Each row was made from one walk, in order. Every step used is in the known rows, and no mark comes twice. Write each row's walk.
In the rows, 128 means zero.
Known rows
zefot zize kose: [201 164 120 112 156 173 123 107 137 106  98 132 128 164 119 179 112 159
 186 157 108 161 140 129 120]
vemi getas: [140 143 126 118 149 149 112 141 100 141 119 169 136 116 107 105 120 134
 126 144 131 122 140 101 106]
zefot zize kose getas sipev: [194 155 125 127 174 184 164 112 136 118  80  85 152 114 120 142 110 136
 154 178 100 168 120 136 125]
getas puge susu: [158 143 140 116 133 105 156 122 123 144  82 179 129 129 108 126 156 132
  91 151 142  76 108 123 127]
pidak getas sipev: [ 90 142 149 129 116 173 137 154  87 149 130 121 172 118  95  91 121 128
 101 144 125 157 147 127 158]
getas kose zize zefot: [167 115  92 162  82 147 126 177 120  65 115 138 100 141 110 159 127 108
 188 157 101 136 194 160 148]
sipev zize: [107 117 110 128 117 123 106 132 115 107 139 131 135 166 153 137 114 133
 101 157 134 128 151 139 120]
puge susu: [152 132 134  87 125 114 153 128 127 128 115 126 138 136  99 134 151 138
 120 123 146 105 126 124 136]
zize sipev getas: [ 84 152 139 111 127 118 183 106 146  75  76 196 150 107 135 145 105 132
 130 171 107 137 138  88 133]
kose zize sipev getas pidak: [ 89 161 132 126 126 146 182 129 119  38  65 240 155 116 115 144 101 140
 167 180 103 141 166 104 109]
sipev zize kose getas: [142 107 107 130 185 133 117 125 143  89 102 117 119 154 172 165 112 143
 129 183 108 155 137 159  92]
getas sipev zize: [100 126 117 126  94 155 120 126 101 115 146 111 171 154 142 108 109 115
  74 169 147 122 163 135 147]
zize sipev getas puge susu: [117 167 152 100 131 102 202 100 141  91  26 247 154 111 116 144 134 140
  95 201 119  89 112  85 129]
zize kose getas pidak: [141 124 120 133 227 145 137 127 131 106  71 149 124 114 134 133 125 153
 180 161 111 163 119 134  77]
zize zefot: [156 106 136 142 124 129  90 135 130 101 135 124 112 149 134 154 123 136
 167 162 137 135 149 137 136]
zize sipev getas vemi: [ 73 164 155  98 128 133 160 108 135 110  54 200 150 100 106 126  93 145
 140 195 112 134 157  71 109]
kose zize zefot: [169 105 125 149  98 142  97 154 124  69 147 136 103 153 127 178 121 129
 180 163 118 130 173 173 138]
kose zize sipev getas: [106 153 133 121 101 134 186 125 141  38  83 209 143 110 131 165 104 127
 141 171  89 132 159 116 132]
vemi getas kose zize: [155 150  82 143 110 159 153 178  91 106  98 182 129 105  85 106 126 103
 148 141  99 124 193 118 119]
zefot zize sipev getas pidak: [117 199 134 115 155 147 205 107 121  75  41 214 162 141 114 132  93 163
 188 196 102 164 132  65 108]
zefot zize sipev: [167 175 122 127 105 148 178 116 152 113  86 131 130 154 136 153 101 170
 164 156  94 153 111 100 112]
sipev zize kose getas pidak: [127 118 103 130 212 142 117 137 123  83  84 151 130 159 161 140 109 158
 154 185 117 159 143 141  69]
zefot zize sipev getas puge susu: [164 205 141 101 135 118 230  93 140  96  17 236 151 132 106 154 123 157
 121 216 109 105 105  79 125]
getas kose zize: [142 132  88 152  87 138 164 167 120  89 104 145 118 119 105 130 136 101
 147 124  94 130 175 144 143]
kose zize: [145 127 119 141 106 141 136 144 126  91 139 140 122 126 121 151 128 117
 141 129 114 124 152 156 129]
pidak getas sipev zize kose: [ 98 132 133 110 133 195  82 147  86 102 130 134 179 171 127 137  94 148
 105 193 118 169 186 146 144]
pidak getas sipev zize: [ 69 138 134 128 102 169 112 158  73 133 141 121 179 160 120  96 104 129
  77 176 132 154 173 135 148]
puge getas: [124 119 145 128 126 157 133 139 116 121 171  95 118 120 105 137 130 139
 126  96 130 128  78 137 150]
zize sipev getas pidak: [ 72 165 141 113 155 129 178 115 123  75  56 225 163 115 126 121 102 147
 161 179 115 145 145  72 106]
vemi getas kose: [134 152  93 127 136 145 141 162  92 139  85 169 133 107  93  84 125 113
 137 140 112 127 166  91 116]
puge getas kose: [122 130 112 138 112 153 161 161 112 124 144  98 110 107  90 116 137 120
 129  95 109 134 101 129 159]

Write each row's walk
[150 116 110 159 197 130 123 119 139 105  65 172 111 145 181 158 116 140
  99 216 102 124 119 155  91]  sipev zize kose getas puge
[132 116 119 116 191 145  98 131 137 123  79 127 115 142 145 145 102 153
 138 202 116 150 157 143  70]  sipev zize kose getas vemi
[173 121 115 118 192 114 147 122 140 104  56 171 119 152 155 163 139 147
  90 209 118 105 115 154  98]  sipev zize kose getas puge susu
[122 114 131 104 123 209  80 126  96  87 178  93 155 156 120 157  98 140
 101 156 136 131 131 158 163]  puge getas sipev zize kose
[112 127 123 149 195 125 170 143 121 137  81 134 122 102 129  95 133 135
 150 143 127 148 101 121  85]  kose getas pidak
[123 155 124 121 178 157 115 147  77 139  95 197 147 125  95  81 116 147
 156 150 140 133 146  89  82]  vemi getas pidak
[ 82 157 153 104 156 129 135 110 118 126  78 186 149  98  91 111 112 114
 141 182 138 127 160  95 122]  sipev getas vemi
[116 144 102 158  94 156 163 199  94 107 105 155 125 124  86 119 131 115
 149 131  79 160 184 142 140]  pidak getas kose zize
[142 127 129 179 180 105 171 129 145 149  72 154 104  89 156 111 138 118
  97 171 110 111  74 131  99]  kose getas puge
[190 161 130 120 200 163 139 116 147 146  54 112 112 121 107 149 110 162
 195 189  98 165 122 126  73]  zefot zize kose getas vemi
[138 100 118 141 114 129  67 140 117  84 147 124 118 196 159 162 106 139
 141 189 142 133 168 148 131]  sipev zize zefot
[134 125 103 151  85 167 160 180 107  85 152 116 105 107  85 138 137 112
 139  95  95 128 125 155 160]  puge getas kose zize
[140 143 115  95 149 200  67 127  78  99 122 166 181 155 122 124  90 135
 106 201 137 134 199 116 123]  vemi getas sipev zize kose
[138 119 107 110 147 147  78 122 128  83 129 147 134 185 157 175 106 152
 130 173 122 140 171 148 115]  sipev zize kose
[109 129 158 117 130 166 106 144 106 163 153 102 112 110  79 120 123 142
 134 113 137 124  98 122 124]  puge getas vemi
[138 122 109 169  89 155 131 205  91  81 113 148 110 144  91 146 124 123
 191 163  85 169 202 155 148]  pidak getas kose zize zefot
[110 150 142 166 145 134 128 156  95 161  91 191 129 124 119 109 125 141
 103 174 106 132 118 127 121]  pidak getas puge
[131 152 150 123 141 120 151 151  97 158  78 185 136 135  86 117 151 150
  92 161 123 110 112 125 129]  pidak getas puge susu
[131 153 135 112 130 180 119 135  83 149 123 147 176  99  92  81 114 115
 103 153 141 117 155  95 135]  vemi getas sipev
[127 109 125 135  92 159  75 139 101  93 156 104 155 177 146 135 103 122
 113 201 156 126 182 145 155]  getas sipev zize zefot
[179 128  93 155 104 162 110 184  91  78 106 173 112 129  87 134 118 112
 189 173 103 131 208 130 126]  vemi getas kose zize zefot
[106 112 116 141 134 138 155 130 113 121 122  86 156 123 153  99 118 106
  69 174 132 131 130 145 124]  kose getas sipev zize
[119 120 136 137 149 141 175 130 128 141 107  81 149  80 129  92 130 106
  99 149 127 135 105 133 132]  kose getas sipev
[132 144  88 151  62 141 189 164 140  79  82 161 120 123 125 146 119 129
 152 133  70 135 170 119 129]  getas kose zize sipev
[104 151 102 155  67 155 186 194 112  91  80 169 131 127  99 133 115 146
 156 149  52 166 181 119 130]  pidak getas kose zize sipev
[ 90 159 144 113 104 148 163 124 137  75  64 214 144 101 102 148  94 134
 153 194  99 131 182  98 109]  kose zize sipev getas vemi
[116 123 138 138 168 121 149 137 136 172  85 107 109  88 117 100 126 128
 137 160 123 136 114 119  85]  kose getas vemi
[129 131 104 146  60 169 186 175 129  71 125 128 108 110  99 152 118 137
 147 106  68 137 122 129 150]  puge getas kose zize sipev
